Each row was made from one walk, in order. Every step used is in the known rows, and no mark comes twice. Write each row's walk.
Known rows:
nura-karuvez-norez-tipe-bevo: [-18 7 7 -10 11 15 -3 -15 -25 22 11 -8 34 -1 -6 0 -6 -8 7 0 -8 -4 -16 30 -22 3 0 6 6 6 23 -9 -11 -4 -5 13 6 -19 0]
nura-vudubo-givuri-susu-norez: [10 -9 -11 -16 -9 -3 16 -11 -12 18 -9 -1 -7 4 -7 -8 -21 2 5 4 6 -14 16 -1 -14 5 -8 -14 -6 -3 14 -5 -3 -6 -13 12 -1 -1 3]
sota-norez-tipe-bevo-losib: [-7 1 16 9 0 7 5 -33 -26 17 21 3 14 1 3 25 8 -4 25 2 9 15 -14 21 12 -7 -2 6 14 -9 11 -26 -15 11 -10 13 -13 26 -10]
bevo-losib: [-16 -1 3 5 0 17 15 -31 -16 20 14 3 8 12 10 10 -11 -7 10 2 1 -4 -9 7 12 -3 10 -2 9 11 3 -2 -2 4 -9 3 -13 17 -3]
karuvez-norez-susu-givuri: [-10 9 10 7 -5 11 3 -9 -8 19 4 -1 16 6 11 -4 -21 -7 -7 23 -5 -2 -5 12 -9 -16 17 -7 10 27 -1 8 -15 -1 -13 16 6 -6 -13]
bevo-tipe-norez: [-14 -7 0 8 -16 13 12 -18 -14 14 -5 16 -8 10 2 8 -10 -16 16 0 6 -4 -8 12 11 -1 12 -9 10 -15 22 -7 -5 -10 -5 -4 -12 5 -2]
givuri-susu-norez-karuvez: [-12 5 6 -1 -1 0 18 -14 7 6 -15 6 -10 6 -2 4 -13 -7 7 19 5 -15 20 2 -7 -3 10 -14 -9 3 4 -4 -5 5 -9 17 10 0 10]
vudubo-givuri-susu-nura-karuvez-norez: [-1 -1 0 -16 9 10 17 -8 -6 36 -10 -14 18 5 0 -10 -34 -10 -17 1 -7 -12 9 5 -25 10 -7 1 -6 0 24 15 -2 -11 2 -1 17 -25 -9]
sota-norez-karuvez-nura-vudubo-givuri: [7 -25 -21 9 -4 18 14 -4 -7 -2 -5 -14 -6 11 -9 -8 -9 16 4 -3 4 -9 14 5 -30 12 11 -6 1 18 17 -39 -5 16 -18 -13 -20 -2 9]
bevo-tipe-norez-karuvez-nura-vudubo: [-1 -19 -13 16 -18 22 15 -3 -5 3 -9 -8 -11 12 -11 1 -2 2 5 -8 14 -13 6 18 -15 -9 22 -14 0 4 20 -23 -5 -2 -18 -20 -16 0 16]
karuvez-nura: [-14 -14 -9 9 -8 20 11 -19 -9 3 -2 2 10 5 5 2 -4 -6 1 -5 8 -13 -11 13 -16 11 17 -4 5 13 2 -10 -7 16 -11 -1 -9 -1 5]
nura-vudubo-givuri-susu: [10 -16 -11 -7 -6 13 22 -9 -7 26 -7 -1 4 4 -1 -12 -14 0 14 -7 1 -18 9 -1 -21 4 -4 -11 -5 4 14 -13 10 -6 -7 0 -3 -8 -2]
bevo-tipe-norez-susu: [-6 -9 15 17 -24 17 -4 -10 -12 8 -8 18 -6 11 4 12 -8 -11 22 -1 8 -2 -8 20 7 -13 18 -5 4 -4 19 -7 -12 -8 -4 3 -11 -3 -11]
vudubo-givuri-susu: [-2 -10 -5 -3 -3 9 21 -12 -5 25 -12 12 5 5 7 -3 -12 -8 15 0 -3 -13 4 -2 -15 6 -3 -5 -1 -6 11 -2 9 1 2 3 -1 -16 -8]
karuvez-norez-susu-nura-vudubo: [5 -8 14 -1 -13 11 -2 -10 -3 16 9 -15 9 5 -2 -2 -33 0 -10 9 17 -3 -2 15 -19 -13 21 -1 -4 29 13 -2 -22 -3 -16 9 7 1 -12]
nura-karuvez-norez: [-20 4 -5 -5 15 17 6 -17 -20 18 7 -13 21 9 6 -13 -24 -14 -6 4 -17 -12 -9 13 -19 14 7 -6 10 18 22 1 -9 -6 -8 -1 -2 -15 7]
bevo-losib-norez-sota: [-11 -14 13 2 0 5 12 -17 -8 17 26 13 8 11 6 15 -10 -24 27 -13 8 4 -13 9 9 5 3 7 9 9 7 15 6 8 -3 13 -5 6 3]
losib-bevo-tipe-norez: [-5 -17 10 6 -17 9 -1 -10 -12 26 1 22 -8 10 -3 9 -9 -22 24 -10 2 1 -6 15 12 0 11 0 2 -29 28 -7 -11 -5 -6 0 -9 1 -8]
bevo-tipe-norez-karuvez: [-18 -5 1 14 -14 16 17 -9 -4 11 -13 15 -14 16 -7 8 -7 -8 15 7 2 -9 5 12 5 -6 20 -9 4 -9 24 -12 0 -4 -6 -7 -5 -2 3]
sota-norez-tipe-bevo: [-11 0 15 10 -4 4 2 -24 -19 4 12 13 12 -1 1 16 6 -6 23 4 10 10 -13 22 -4 5 2 7 11 -6 15 -31 -17 10 -7 18 -7 13 -8]
tipe-norez-susu-givuri: [-12 7 21 15 -14 5 3 -3 -6 0 -7 23 -11 9 4 12 -21 -3 -2 19 2 2 2 10 7 -9 6 -9 8 9 4 -6 -3 -8 -12 18 2 2 -16]
sota-norez-susu: [-5 -7 16 19 -6 7 -6 -15 -8 -7 5 10 -2 7 12 8 -8 -7 17 8 7 3 -5 12 1 6 16 0 7 16 7 -21 -18 9 -9 12 -14 7 -12]
vudubo-givuri: [-13 -12 -8 -2 -6 14 13 -13 -15 17 -4 15 4 6 -3 -2 -16 1 11 4 -7 -13 -2 1 -10 16 3 0 5 3 17 -8 6 5 -3 6 -7 -14 -5]
karuvez-nura-vudubo-givuri-susu-norez: [17 -16 -19 -11 -11 2 15 -10 -8 11 -14 -11 -3 5 -5 -8 -15 5 -4 -6 11 -17 15 3 -26 4 -3 -15 -9 3 5 -7 -9 4 -16 0 -6 -4 8]
sota-norez-karuvez-nura: [-10 -13 -5 22 3 14 13 -14 -2 -9 -2 -2 -5 11 2 5 0 -2 3 3 7 -6 2 11 -17 11 23 -5 6 14 5 -30 -12 21 -15 -7 -13 5 9]
susu-givuri: [-17 7 5 3 -2 7 20 -17 -6 15 3 14 5 5 8 5 -20 -6 -8 15 -1 -5 -4 4 6 3 5 -9 11 9 -2 4 0 0 -14 13 3 8 -3]
tipe-norez-susu-nura-vudubo: [0 -12 23 6 -23 7 2 -1 -3 -3 -1 7 -14 6 -9 14 -30 2 -4 3 19 1 4 11 -3 -7 8 -3 -6 12 18 -14 -11 -11 -12 12 4 10 -14]
karuvez-norez: [-18 -2 -5 3 1 14 14 -22 -15 19 7 -3 14 9 8 -9 -17 -14 0 10 -6 -10 -9 11 -15 3 19 -6 12 14 11 -3 -9 2 -11 6 -5 -9 -1]
givuri-vudubo: [-11 -3 1 -2 -3 14 6 -26 -11 22 6 5 -3 2 14 -5 -6 -14 13 2 -4 -10 -7 7 -5 7 16 -3 8 6 6 -8 10 -5 0 6 -6 4 -1]
nura-vudubo-givuri: [-1 -17 -11 -8 -9 16 12 -10 -18 16 2 3 1 5 -7 -10 -19 8 7 -1 -2 -14 0 2 -17 13 0 -5 1 16 20 -16 5 -1 -12 0 -10 -7 1]
vudubo-givuri-susu-norez-karuvez-nura: [-2 -10 -14 1 -3 7 20 -2 3 8 -26 -2 -6 8 -9 -2 -8 5 0 9 5 -20 22 3 -27 3 9 -9 -11 3 6 -4 -3 17 -10 2 4 -18 6]
nura-vudubo-givuri-susu-norez-sota: [15 -8 2 -18 -11 -7 5 -2 -9 19 -9 4 -1 5 -3 -4 -20 -6 13 -1 11 -13 10 3 -11 4 -9 -14 -9 7 10 1 3 -5 -10 16 1 -9 4]
susu-norez: [-19 2 2 -2 -5 0 8 -23 -12 2 0 14 -3 5 0 6 -22 -6 -1 16 5 -8 0 10 2 12 6 -9 2 4 9 1 -16 3 -15 21 -4 8 3]
tipe-bevo-losib-norez-karuvez: [-26 -15 9 10 10 12 23 -21 -9 24 21 7 0 15 -14 20 -1 -4 21 7 -2 0 4 11 0 1 4 12 -1 -10 18 -5 7 10 -8 15 6 -1 2]
nura-karuvez-norez-susu: [-15 2 5 2 7 21 -12 -8 -19 10 5 -9 21 7 7 -6 -20 -9 1 5 -14 -9 -9 21 -20 2 15 0 2 30 19 1 -15 -8 -6 6 2 -23 -3]

Write each row's walk:
[16 -23 -20 -3 -9 17 20 -6 -5 19 -11 -12 5 3 1 -11 -7 1 5 -16 10 -19 7 6 -33 5 2 -10 -6 9 4 -15 4 3 -11 -11 -7 -11 4]
karuvez-nura-vudubo-givuri-susu
[-7 -17 -12 14 -11 20 18 0 -4 -10 -10 -9 -14 10 -13 1 -10 8 -1 -2 8 -16 9 10 -22 4 17 -13 -2 15 15 -33 -1 3 -20 -8 -10 2 14]
tipe-norez-karuvez-nura-vudubo
[-20 0 10 6 3 16 13 -34 -27 32 15 3 13 12 -3 20 1 -3 12 7 0 -6 -12 16 12 -4 1 4 3 -7 14 -11 -1 5 -12 12 -6 10 -9]
tipe-bevo-losib
[-3 -33 -15 9 -2 15 22 -5 7 -7 12 -7 -5 8 -12 -3 -9 0 9 -14 9 -12 6 11 -34 9 19 -1 -1 20 10 -14 0 12 -17 -4 0 -4 22]
losib-norez-karuvez-nura-vudubo
[-26 -6 4 13 -5 14 17 -5 -4 -2 -10 14 -16 12 -7 7 -13 -3 9 16 -2 -8 8 7 -4 6 15 -9 2 4 22 -24 7 0 -10 6 -1 -4 4]
tipe-norez-karuvez
[-12 -22 11 10 -6 9 1 -11 1 -1 14 18 -1 4 2 7 -13 -15 26 -3 3 0 -5 12 -13 7 12 8 3 12 8 5 -6 4 -3 16 4 -7 -3]
losib-norez-susu
[-12 4 8 -7 -13 -1 2 -19 -10 -3 2 15 2 -3 -1 7 -16 -4 12 8 10 2 -4 15 -2 1 9 -6 7 12 7 -1 -19 7 -10 23 -3 11 4]
susu-norez-tipe
[1 -18 -21 -4 -9 12 12 -2 -8 -1 -11 -10 -10 9 -20 -7 -18 20 -7 6 6 -20 19 7 -27 6 10 -11 -9 19 15 -17 -7 13 -23 2 -7 -9 14]
susu-norez-karuvez-nura-vudubo-givuri
[4 -1 0 -15 -15 -4 10 -13 -6 14 -12 15 2 -4 0 0 -14 -4 19 3 6 2 10 7 -12 -2 -5 -6 -1 -2 7 3 -7 3 1 18 4 -4 -2]
vudubo-givuri-susu-norez-tipe
[-16 -4 15 6 -12 5 4 -4 -12 2 -3 23 -4 11 3 11 -13 -17 17 0 5 -3 -9 12 2 9 7 -7 7 5 14 -11 5 -2 -3 13 -6 -5 -2]
tipe-norez-sota
[-10 -6 12 6 -21 10 0 -7 -14 16 -6 23 -2 11 4 12 -7 -22 24 -7 10 -4 -13 17 13 -2 12 -8 11 -8 18 -2 -1 -8 -1 0 -13 -3 -1]
bevo-tipe-norez-sota
[-10 -1 25 3 -15 10 0 -12 1 5 1 15 2 4 1 15 -24 -5 0 9 18 -3 -2 12 -2 -1 18 6 -6 14 8 4 -12 5 -5 18 9 1 -17]
norez-susu-nura
[1 -16 -2 -11 -13 9 17 -8 -8 19 1 4 0 3 -12 0 -33 8 -10 2 11 -9 8 -1 -12 12 0 1 -3 8 22 -7 1 -2 -11 5 1 -1 -9]
susu-nura-vudubo-givuri
[-14 6 6 -9 11 12 -5 -5 -19 21 8 -9 26 8 7 -7 -20 -22 4 -4 -14 -12 -16 17 -16 14 9 -4 7 29 20 6 -4 -2 -3 4 -3 -21 6]
nura-karuvez-norez-sota
[-5 -10 -12 3 -7 9 12 -9 -1 -9 -4 -12 -9 9 -13 -1 -15 12 -9 6 14 -18 12 11 -21 3 18 -13 -8 26 6 -19 -14 13 -25 5 -5 6 21]
susu-norez-karuvez-nura-vudubo
[-8 -14 8 -1 -4 7 15 -26 -8 10 28 12 12 3 3 15 -10 -15 31 -12 6 15 -13 15 1 -2 5 10 14 7 5 9 -1 8 -1 8 -4 16 4]
bevo-losib-norez-tipe
[-18 4 5 -9 10 11 9 -15 -10 20 4 -12 18 6 0 -2 -38 -12 -24 7 -4 -7 -4 12 -14 14 7 2 3 15 22 13 -11 -7 -7 3 12 -8 -2]
susu-nura-karuvez-norez
[-2 10 16 0 -9 11 -3 -14 -3 21 5 7 -3 0 18 0 -14 -7 4 13 -1 -1 -2 8 1 -12 16 -4 8 19 -7 2 7 -9 -3 15 5 4 -13]
norez-susu-givuri-vudubo
[9 -17 11 -6 -20 11 1 1 -4 12 2 4 -1 4 -9 3 -32 12 -2 3 14 -6 6 4 -15 2 5 4 -10 19 17 -6 -4 -1 -9 10 4 -6 -17]
norez-susu-nura-vudubo-givuri
[-3 -32 -12 8 1 21 24 -14 0 5 21 -17 -1 13 -10 4 -8 3 10 -14 8 -6 5 12 -17 -2 15 0 0 20 5 -9 2 14 -18 -10 -7 10 19]
bevo-losib-norez-karuvez-nura-vudubo
[2 -3 8 -14 -9 -6 4 -4 -7 20 -15 16 0 5 1 2 -16 -14 17 3 8 -10 7 3 -5 7 -3 -9 -7 -1 8 7 1 4 0 19 2 -16 -2]
vudubo-givuri-susu-norez-sota
[-7 0 14 -2 -8 2 23 -18 7 20 -6 9 3 1 8 8 -22 -16 -5 2 17 -7 5 4 -6 3 5 -4 -5 -5 2 8 -4 -1 0 10 17 6 -7]
givuri-susu-nura
[2 7 17 8 -21 12 -3 -12 -8 25 -4 11 -16 11 16 5 -11 -14 10 9 1 4 2 13 15 -27 16 -9 12 -7 6 3 4 -21 1 2 -3 6 -16]
bevo-tipe-norez-susu-givuri-vudubo
[-21 -12 9 6 6 10 20 -31 -17 27 26 9 8 12 -4 17 -2 -13 20 1 0 1 -9 14 7 3 -4 14 8 -16 15 0 3 3 -7 19 0 5 -4]
tipe-bevo-losib-norez
[-2 7 9 -9 -10 -7 8 -20 -1 4 -5 13 4 -3 6 5 -12 -11 16 3 14 2 3 13 -6 -7 4 -10 0 1 -2 5 -17 2 -4 21 8 9 4]
givuri-susu-norez-tipe
[-4 -5 26 11 -28 9 -2 -7 -2 10 -8 19 -12 12 -1 22 -20 -10 7 2 20 3 -3 17 12 -15 18 3 -2 -8 19 4 -18 -9 -2 5 1 4 -20]
bevo-tipe-norez-susu-nura
[-2 5 14 -7 -5 -8 4 -11 -2 11 -8 15 1 3 10 6 -12 -23 12 3 14 -9 1 6 3 2 3 -13 -3 3 0 10 -6 3 -3 25 7 0 3]
givuri-susu-norez-sota
[-16 4 16 2 -6 15 7 -28 -24 25 19 6 20 1 -2 21 4 -2 24 0 7 5 -15 23 7 -13 0 7 5 -1 9 -13 -6 7 -8 15 -6 13 -7]
norez-tipe-bevo-losib
[16 -18 14 2 -17 5 -3 -4 -6 5 6 1 -7 4 -5 4 -27 9 1 5 16 5 10 4 -8 7 3 4 -2 15 18 -20 -14 2 -11 7 -5 7 -20]
sota-norez-susu-nura-vudubo-givuri
[11 -22 -21 0 -6 22 25 2 2 14 -16 -17 1 6 -7 -12 -5 10 5 -11 8 -23 18 4 -38 -1 10 -9 -14 16 7 -22 12 8 -10 -12 -2 -16 10]
norez-karuvez-nura-vudubo-givuri-susu
[-18 -9 -7 6 -5 8 11 -13 -1 -7 -10 -2 -5 9 -8 6 -9 5 -6 16 10 -16 10 14 -16 6 21 -11 -5 15 3 -9 -14 19 -19 9 -2 0 15]
susu-norez-karuvez-nura
[-17 -13 -8 13 -4 22 15 -9 1 -1 -6 -1 3 9 -2 3 -4 2 3 2 7 -18 1 13 -21 7 26 -5 -2 19 6 -17 -2 18 -12 -3 -1 -8 12]
norez-karuvez-nura
[6 -25 -23 -3 -9 21 11 -7 -15 8 -3 -9 8 5 -7 -10 -10 10 0 -12 6 -18 0 8 -30 11 4 -7 0 15 12 -21 0 8 -15 -8 -14 -11 3]
karuvez-nura-vudubo-givuri
[-14 -6 5 17 4 9 14 -16 -3 -3 2 6 -8 11 3 4 -9 -4 11 14 -1 -3 5 3 -6 13 19 -5 8 13 13 -28 -7 11 -12 3 -9 9 4]
sota-norez-karuvez
[0 -26 -21 0 -8 22 18 3 -6 6 -10 -11 -1 7 -16 -11 -9 18 3 -3 3 -20 10 5 -35 7 13 -6 -7 25 17 -26 5 13 -15 -12 -9 -17 12]
norez-karuvez-nura-vudubo-givuri
[0 -17 22 14 -25 13 -15 0 -10 17 -1 23 -8 10 -2 12 -9 -17 31 -9 6 4 -6 23 9 -10 18 4 -4 -18 26 -7 -15 -5 -6 5 -7 -3 -16]
losib-bevo-tipe-norez-susu
[-2 -6 6 -8 -10 4 21 -11 4 28 -11 13 2 3 0 4 -26 -7 -1 3 11 -9 12 -3 -11 8 -3 2 -6 -11 12 6 7 0 0 8 11 -8 -15]
vudubo-givuri-susu-nura
[-13 -16 22 13 0 11 5 -25 -15 21 25 11 6 11 -4 24 0 -8 27 0 5 6 -9 21 3 -6 3 18 0 -4 13 2 -3 4 -6 23 2 -1 -16]
tipe-bevo-losib-norez-susu
[11 -11 19 8 -13 3 -3 -10 -1 -5 10 -2 -5 4 2 10 -27 1 -2 5 23 7 3 8 -5 1 12 1 -1 20 10 -18 -22 0 -15 10 -4 21 -11]
sota-norez-susu-nura-vudubo
[-17 10 9 -6 12 19 1 -25 -34 34 20 -17 37 5 -1 7 -6 -4 10 -1 -9 4 -18 29 -6 -8 -1 8 7 9 20 -6 -12 -2 -7 7 -2 -3 -3]
nura-karuvez-norez-tipe-bevo-losib
[-16 9 18 -4 -7 0 3 -33 -27 21 15 7 11 2 -8 24 -2 2 14 11 12 7 -8 26 15 -14 -5 4 3 -5 8 -4 -17 7 -12 29 -3 19 -6]
susu-norez-tipe-bevo-losib
[-12 -4 8 9 -6 16 -5 -14 -14 15 5 -1 15 7 9 -5 -14 -9 9 13 -3 -3 -9 18 -19 -6 24 -1 5 27 9 -1 -19 3 -8 10 -2 -12 -10]
karuvez-norez-susu
[-6 -3 8 6 -8 4 2 -22 -10 -6 10 12 9 -1 12 5 -6 -9 22 0 10 11 -10 13 -3 7 11 -2 15 11 8 -21 -19 10 -7 6 -12 19 0]
sota-norez-tipe
[2 -18 -16 4 -9 19 11 -14 -9 3 4 -13 7 5 -1 -4 -7 3 -1 -12 12 -16 -8 12 -23 7 16 -9 1 21 4 -18 -7 6 -18 -5 -12 6 11]
karuvez-nura-vudubo
[5 -19 15 0 -27 9 1 7 -10 4 -6 10 -16 8 -17 8 -34 12 -2 6 11 -1 11 7 -10 1 -1 -1 -8 9 27 -17 -1 -11 -9 9 1 -4 -22]
tipe-norez-susu-nura-vudubo-givuri
